Known rows, with every step that occurs
gemor > vume > biti: -.38  .52  .15 -.04  .01  .16 -.16 -.03 -.17 -.35  .12 -.06 -.09 -.06  .17  .00  .20  .41  .37
masus > gemor > vume:  .23 -.22 -.04  .21 -.22  .13 -.10  .21  .02 -.66  .00 -.11 -.14 -.08 -.22  .01  .54  .55  .04
gemor > biti > masus > taba: -.05  .14  .08  .28 -.18  .18  .42  .13  .09  .08 -.32 -.13 -.39  .15  .73 -.24 -.37  .15 -.34
biti > vume: -.18 -.18  .29  .21 -.08 -.17  .17  .02 -.56 -.41 -.07  .19 -.08  .02 -.29  .15 -.17  .08 -.22
biti > bapig > vume > masus: -.47 -.14  .00 -.12  .07  .00 -.01 -.02 -.31  .37  .76 -.03 -.06 -.21 -.27 -.30 -.54 -.48 -.13
vume > biti > masus > gemor > bapig:  .11  .33 -.19 -.66  .02  .24 -.17 -.19  .21 -.10 -.02 -.39 -.01  .27 -.20  .29  .17 -.33  .01
gemor > bapig > masus:  .23 -.20 -.46 -.29  .31 -.19 -.65  .05 -.23  .04 -.25  .59  .33 -.21 -.20  .19  .50 -.41 -.37
vume > bapig > masus:  .10 -.01 -.21 -.43  .21 -.14 -.23 -.25 -.21  .27 -.24  .33  .32 -.09  .13  .22  .28 -.51  .23
masus > taba:  .30 -.42 -.09  .33  .19  .06  .31  .03  .15  .34 -.26  .16 -.36 -.03  .63  .16 -.25  .66  .00
vume > biti: -.31  .56  .10 -.19  .27  .18  .09 -.36 -.17  .17 -.04 -.02  .02  .02  .17  .23 -.10  .34  .64
bapig > vume > biti > masus > taba: -.12  .12  .24 -.06 -.18  .20  .05 -.26  .08  .10 -.03 -.36 -.14  .23  .47 -.14 -.72  .06 -.07
bapig > vume: -.24 -.25  .09  .14  .04  .16 -.33  .00 -.54  .05  .05  .18  .12 -.21 -.03 -.08 -.38  .05 -.20
gemor > vume > masus > taba:  .17 -.23 -.09  .44  .06 -.21  .29  .24  .33  .10  .29 -.01 -.40 -.16  .30 -.04 -.11  .45 -.06
gemor > vume > biti > masus: -.58  .71  .16 -.38 -.25  .23 -.03 -.37 -.56 -.49  .15 -.30 -.06  .09 -.06 -.15 -.26 -.33  .03
bapig > masus:  .18 -.21 -.31  .02  .21 -.15 -.33 -.25 -.44 -.01 -.30  .55  .42 -.22 -.28  .07  .28 -.14 -.02
gemor > biti > bapig > vume > masus: -.63  .14  .09  .06 -.03  .03  .04  .25 -.14  .32  .64 -.03 -.11 -.17 -.06 -.49 -.39 -.42 -.20
vume > masus > gemor:  .35  .04 -.20  .04  .18 -.09  .47 -.28  .33  .12  .26 -.25  .08 -.01 -.61  .26  .17  .22  .51
biti > vume > masus: -.27  .13  .15  .14  .13 -.40  .42 -.08 -.31 -.06  .48  .05  .00 -.12 -.64  .13 -.23 -.25  .01
bapig > masus > taba:  .50 -.51 -.21  .29  .12 -.17 -.10  .00  .19  .21 -.39  .36  .06 -.08  .35  .03  .03  .38 -.10
biti > masus: -.33  .21 -.06 -.29 -.02  .16  .21 -.48 -.82 -.11 -.02 -.02 -.08  .02 -.09  .04 -.47 -.47 -.21
bapig > masus > gemor > biti:  .24  .31 -.07  .37 -.10  .07  .05  .30  .37 -.17 -.54  .08  .25  .05 -.04 -.22  .72  .28  .11
vume > bapig > masus > gemor:  .55 -.13 -.20 -.33 -.02 -.03 -.06 -.29  .36  .05 -.31 -.10  .32  .14 -.23  .29  .55 -.11  .47

Rows
 .01  .55 -.02  .40  .02  .05  .53  .26  .49  .05 -.06 -.21 -.02  .04 -.08 -.14  .39  .32  .31
vume > masus > gemor > biti
 .00 -.48  .04  .19  .01  .00  .15  .16  .30  .49  .44 -.09 -.34 -.06  .34 -.28 -.61  .09 -.18
biti > bapig > vume > masus > taba
-.62  .62  .24 -.44 -.17  .26 -.13 -.55 -.58 -.13  .15 -.36  .20  .15 -.14 -.19 -.68 -.51  .03
bapig > vume > biti > masus
 .04  .11  .36  .44 -.38 -.17  .10  .38  .14 -.69 -.38 -.02  .22  .19 -.40 -.20  .50  .13 -.21
bapig > masus > gemor > biti > vume
 .42 -.48 -.25 -.20 -.13  .14 -.16 -.19  .14 -.08 -.17  .02  .22  .11 -.43 -.08  .45  .00  .12
biti > bapig > masus > gemor
 .03 -.07  .06 -.34 -.03 -.32 -.20 -.12 -.23 -.10 -.22  .27  .34  .03 -.13  .19  .25 -.59  .01
biti > vume > bapig > masus
-.24  .06 -.15 -.15  .29 -.16 -.27  .09 -.12  .32  .63  .04  .09 -.26 -.37  .04 -.30 -.51 -.22
gemor > bapig > vume > masus
 .13 -.29  .01  .36  .14 -.15  .18  .06  .30  .44  .31 -.06 -.20 -.11  .23 -.05 -.55  .27 -.05
bapig > vume > masus > taba
 .17 -.25  .14  .38  .07 -.33  .52  .09  .29  .15  .25 -.03 -.27 -.01  .05  .10 -.38  .28 -.07
biti > vume > masus > taba
 .25 -.18 -.12  .32  .30 -.20  .50 -.02  .32  .50  .22  .04 -.29 -.10  .29  .14 -.35  .37  .13
vume > masus > taba
 .05  .37  .03  .42 -.10  .24  .36  .33  .35 -.09 -.42 -.08 -.07  .11  .20 -.11  .45  .54  .18
masus > gemor > biti
 .47 -.35 -.13 -.06  .09 -.13 -.01 -.04  .38  .40 -.38  .19 -.04  .02  .69  .16  .06  .10  .08
vume > bapig > masus > taba
 .40 -.41  .10  .01 -.06 -.27  .03  .07  .35  .13 -.33  .12 -.01  .13  .48  .12  .03 -.01 -.08
biti > vume > bapig > masus > taba
 .61 -.27 -.27  .02  .01 -.05 -.12 -.28  .16 -.17 -.35  .07  .44  .00 -.58  .16  .56  .18  .28
bapig > masus > gemor
 .17 -.32 -.08  .16  .19 -.15 -.02  .25  .44  .46  .33 -.05 -.21 -.11  .30 -.01 -.42  .08 -.27
gemor > bapig > vume > masus > taba
-.26 -.03  .03  .00 -.25  .46  .28  .37  .14  .10 -.09 -.06 -.44  .17  .41 -.42  .20  .13 -.08
masus > gemor > biti > bapig
-.40  .24  .46  .46 -.22 -.10  .31  .47 -.28 -.49 -.23  .15 -.14  .06  .03 -.14  .10  .13 -.32
gemor > biti > vume
-.47 -.52  .12 -.16 -.14  .34 -.35  .08 -.57  .14  .27  .12 -.16 -.10  .15 -.37 -.51 -.20 -.38
biti > bapig > vume
 .49 -.18  .02 -.27 -.18 -.18 -.02 -.20  .35 -.25 -.28 -.17  .35  .24 -.43  .24  .52 -.20  .30
biti > vume > bapig > masus > gemor
-.28  .06 -.03  .09  .22 -.17 -.01 -.10 -.29  .27  .57  .05  .14 -.30 -.43 -.06 -.44 -.27  .05
bapig > vume > masus
-.15  .35  .17 -.36  .04  .24 -.50 -.05  .28  .01  .09 -.32  .20  .15 -.08  .10 -.03  .07  .29
masus > gemor > bapig > vume > biti
 .07  .38  .06 -.09 -.16  .07 -.36 -.08  .27 -.50 -.06 -.19  .27  .07 -.27 -.04  .57  .39  .49
bapig > masus > gemor > vume > biti
 .22 -.01 -.29 -.54  .03  .19 -.13 -.07  .04 -.13 -.06 -.20 -.10  .17 -.23  .30  .16 -.40 -.25
biti > masus > gemor > bapig
-.25  .11  .01 -.35 -.04  .09  .01  .16 -.20 -.03  .10  .00 -.36 -.05  .62  .25  .19 -.13  .16
gemor > vume > bapig
 .38 -.29 -.15  .19 -.26 -.05 -.39  .17  .03 -.74 -.11  .07  .21 -.10 -.46 -.12  .77  .31 -.06
bapig > masus > gemor > vume
-.43  .41  .28 -.14  .08  .21 -.28 -.24 -.18  .10  .09 -.11  .21 -.01  .08 -.02 -.36  .17  .39
bapig > vume > biti
 .27 -.15  .18  .19 -.15 -.22  .07  .35  .52  .09 -.45  .10 -.05  .16  .68 -.09  .17  .03 -.14
gemor > biti > vume > bapig > masus > taba
 .28 -.05 -.13 -.25  .11 -.19 -.01  .19  .36 -.12  .27 -.18 -.04  .10 -.58  .35  .31 -.24 -.13
biti > vume > masus > gemor > bapig
-.17 -.25 -.05 -.18  .13  .12 -.68  .26 -.35  .07  .11  .23  .04 -.18  .05  .04 -.22 -.25 -.50
gemor > bapig > vume
-.54  .63  .07  .02 -.19  .24  .30 -.05 -.55 -.17 -.20 -.06 -.13  .07  .22 -.28 -.23 -.41 -.33
gemor > biti > masus
